Every row comes from one small tree of marks. Brackets hold a mark, then the marks that hang from it, in alphabetical order. Every link used is in the known rows. Which tree was each row made from?
In the rows, 128 means zero.
Known rows:
[S [X A J [P C]]]: [136 116 150 132 159 111 189 116 185  87 116 142 107 108 127  47 164 133
 126  73 108  97 142 122 148 170]
[P X]: [109 116  90 120 126 108 119 146 121 124 111 126 124 153 101 158 115 108
 137 138 177 120 135 180 117 107]
[P C [X J]]: [119 107  96  84 146  82 192 145 174 107 116 141 123 160 105 141 129 104
 126 101 189 120 152 197 138 135]
[V [Y [X P S]]]: [134 164 159 153 118 187  90  95 113 203 146 132 123 139 126 185 146 145
 139 169 139 149  65 110  89  84]
[N [A X]]: [100 128 116 173 167 124  59 174 125 108 105 138 125 138 141  95 102 125
 128 149 145 138 119 201 147 176]
[C [P [X A]]]: [133 115  88 101 116 107 109 139 139  88 102  77 149 106 110  89  91 123
 109 112 136 101 142 172  92 134]
[S Q [X A [P C]]]: [115 110 123 147 138 168 182 101 132  66  77 114 102 131 138  25 182 192
 124  71 144 103 131 145 164 159]
[J [X S]]: [ 98 117 135 114 122 159  96 120  72 149 129 117 108 148 151 206 103 123
 116 177 132 122 100  91 116 121]
[N [A [X J]]]: [ 89 145 120 161 194  76 100 179 145 112 130 166 141 125 128  96 101 110
 132 131 128 161 139 189 158 185]
[Y [X S]]: [100 166 154 116 104 161 103 125  99 157 153 129 141 144 141 169 127  94
 144 159 138 144 111 129 122  86]
[S [Q D] [X J]]: [ 66 133 110 110 147 109 195 142  79 120 121 180 179 141  90  86 194 140
 149 120 174 139 169 163 207 122]
[C [P X]]: [129 115  78  95 120  95 130 153 128 131  89  94 131 133 118 135 113 138
 126 131 155 115 122 201 111 119]
[Y V]: [208 113  82 134 107 122 117 127  97 132 115 136  98 112 148 123 133  82
 169 160 155 117 148 155 169 122]
[V [Y [X A [P C]]]]: [173 123 143 164 105 201  98  93 177 111 118 125  95 144 138  78 145 146
 134 109 174 105  91 142 101 129]
[J [X [P C]]]: [139  71 122 133 124 156 131 114 144 128  67 115  28 175 184 135 143 194
 113 115 143  86  87 124 132 151]
[P C [X S]]: [109 113 120  72 117 147 151 127 131 125 107  88 133 160 118 186 122 118
 106 137 184 113 120 168 104 104]
[V [Y [X S]]]: [130 173 148 142 118 191  80 111  93 172 172 149 160 145 118 198 128  95
 147 189 184 153  81 133 106  80]
[V [Y [X A]]]: [152 151 130 172 111 185  58 114 125 103 164 155 150 127 111 108 116  79
 156 147 188 124 116 141 110 110]
[D Q]: [183 120  94 146 100 116 123 135  91 137 124 163 147 151 136 184 104 113
 131 146 145 118 116 151 122 148]
[S [Q D] [X J P]]: [ 70 124 121 125 152 108 207 131 103 149  95 164 140 140  97  76 209 192
 139 102 124 137 147 134 191 130]
[Q D]: [151 120 108 135  79 136 102 135 113 153 120 126 127 141 111 157 155 113
 124 165 151 115 133 138 148 103]
[X A J [S Q]]: [114 175 119 126 144 110 166 104 104 115 183 122 174  94 104 142 120 103
 101 116  94 179 159  75 145 128]
[S [X [A N] J P]]: [139 110 158 164 150 103 145 152 156 103 134 173 121 114 130  77 163 157
 156  93  86 109 137  87 142 147]
[X A P]: [172 124 122 181 111 130  97 107 156 128 125 104  81 107 133 108 130 133
 116 112  74 120 120  87 109 136]
[C [P [X A J S]]]: [107 142 119  62 140  78 153 130 141 122 145  79 190  86  90 128  84 103
  92 117  96 137 149 130  83 132]
[A [X J S]]: [ 84 151 166 119 171 118 127 127 110 151 171 164 166  94 109 182 106 109
 103 167  93 177 123 122 153 139]
[A [X J]]: [103 133 142 143 175  98 123 145 132 125 154 188 141 101 113 138 116 108
 125 141 113 162 133 158 173 158]
[J [X [A N] P S]]: [129  88 167 150 101 172  72 122 108 132 113 100  91 141 172 161 111 198
 104 139  74  94  94  28  84 131]

Write each row's tree:
[154  94  98 119  96 112 101 170 140  83  98  96 147 128 128 102  99 155
 123 111 140  90 134 160  93 129] : [C [P [X [A N]]]]
[ 95 130 134 176 198  74 108 163 170 145 106 147 104 126 138  86 118 160
 119 115  84 158 117 166 142 188] : [N [A [X J P]]]
[144 157 147 132 146  87 158 109 145 202 156 122 105 111 129 196 142 131
 112 137  56 168 109  68 120 115] : [X J P S]
[146 127 145 165  78 164  71 160 134  82 140 155 129 145 154  92 123 117
 165 118 145 102 143 125 125 113] : [Y [X [A N]]]
[ 77 150 156 149 196  94 114 150 146 168 122 125 130 116 135 124 110 160
  99 134  60 171 105 131 122 177] : [N [A [X J P S]]]
[122 182 154 123 146 143 122 114 112 177 197 177 175 133 101 197 125  77
 148 170 167 174 103 122 120  91] : [V [Y [X J S]]]
[110 151 104  93 106 170 148 112  41 130 118 129 148 134 157 103 144 118
 173 149 171 149 150 160 175  94] : [Y V [X [S Q]]]
[139 143 148  90 128 115 161 104 117 185 131 139 117 117 154 109 144 112
 165 130  96 142 141 116 146 113] : [Y V [X J P S]]
[177 123 162 169  89 151  87 121 138 147 137  96 109 113 151 164 130 169
 109 132  55 125 103  36  86 111] : [X [A N] P S]
[166 115 115 136 102 145 118 115 117 151  90 136  76 133 172  70 155 133
 184 126 134 105 133 157 153 120] : [Y V [X P]]
[ 92 138 107 156 147 152 141 126  83  57 122 145 156 113 109  57 152 127
 147 107 158 121 155 144 173 138] : [S Q [X A]]
[107 107 155 136 119 171  81  91 105 136 119  82  92 122 151 146 101 162
  86 139  67 106  99  42  83 138] : [J [X A P S]]
[184 123 130 164 119  91 121 158 157 100 171 164 130 112 126 136 120 100
 142 117 108 133 155  87 142 133] : [X [A N] J]
[135  89 107 142 100 129  88 165 135  75 120 124 142 145 112 125 101 127
 136 118 163  94 153 138  99 115] : [P [X [A N]]]
[147 103 103 104 121  68 141 175 165  89 125 119 165 114 114 102  99 142
 124  93 122 111 156 148 104 140] : [C [P [X [A N] J]]]
[ 67 185 138 104 142 121 181 124  89 146 170 157 164 141 123 150 144 119
 145 118 136 187 141 131 166  98] : [Y [X J [S Q]]]
[167 136 157 119 127 117 168  93 186 136 145  91 107 101 135 130 131 128
  86 100  66 134 125  68 109 144] : [X A J [P C] S]
[ 61  97 132 106  99 182 133  98  49 180  78  88 110 169 140 158 157 235
  89 152 118 124 100  79 131 115] : [J [X P [S [Q D]]]]
[112 135 102  71 119 111 132 138 105 154 106  70 159 123 117 178 104 135
 105 153 132 129 108 164  86 104] : [C [P [X S]]]
[137 109 136 139 138 148 163 121 152 123  78 132  74 147 151  93 188 171
 139 110 146  91  97 160 152 141] : [S [X [P C]]]
[143  74 126 160 100 162  67 154 106  76 124 142  99 148 162 133 100 143
 133 137 144  86 127  90 123 141] : [J [X [A N]]]
[181 116 124 138 141  84 190 120 197 151 120 133  64 133 148 138 163 148
 120  95 109 136 113 127 149 145] : [X J [P C]]
[141 164 144 126 132  99 130 111 136 130 189 123 161  87 103 163 103  61
 104 137  81 156 151  63 115 125] : [X A J S]
[157 123 121 121 127  98 160 124 137 157 118 162  88 124 159  69 152 115
 187 108 117 134 152 145 167 130] : [Y V [X J P]]
[190 109 126 159 103 149 129 101 187 105 102  89  66 120 153  90 143 148
 104  95 104  97 115 110 120 150] : [X A [P C]]
[101 123 125  59 143  99 191 131 153 133 131 114 148 150 101 183 119 100
 106 124 167 136 140 159 118 119] : [P C [X J S]]
[109 119 140  99 126 101 132 153 137 108 160 127 182 126  94 167  96 109
 115 121 121 129 160  94  93 112] : [P [X [A N] J S]]
[ 83 143 122  78 151  81 163 136 122 155 155 127 166 134  84 196 107  87
 117 141 136 155 148 133 109 105] : [P [X J S]]
[139 160 169 160 111 201  71  84 125 158 155 116 142 115 118 138 127 130
 124 151 121 137  86  82  68 101] : [V [Y [X A P S]]]
[141 142 140  99  89 182  91 105  84 106 142 109 156  97 151  75 108  58
 156 150 135 110 165 123 127 111] : [Y V [X A S]]
[124 105 104  91 136  96 169 134 185  66 128 120 139 131  96  93 105  86
 113  81 171 105 172 168 122 149] : [P C [X A J]]
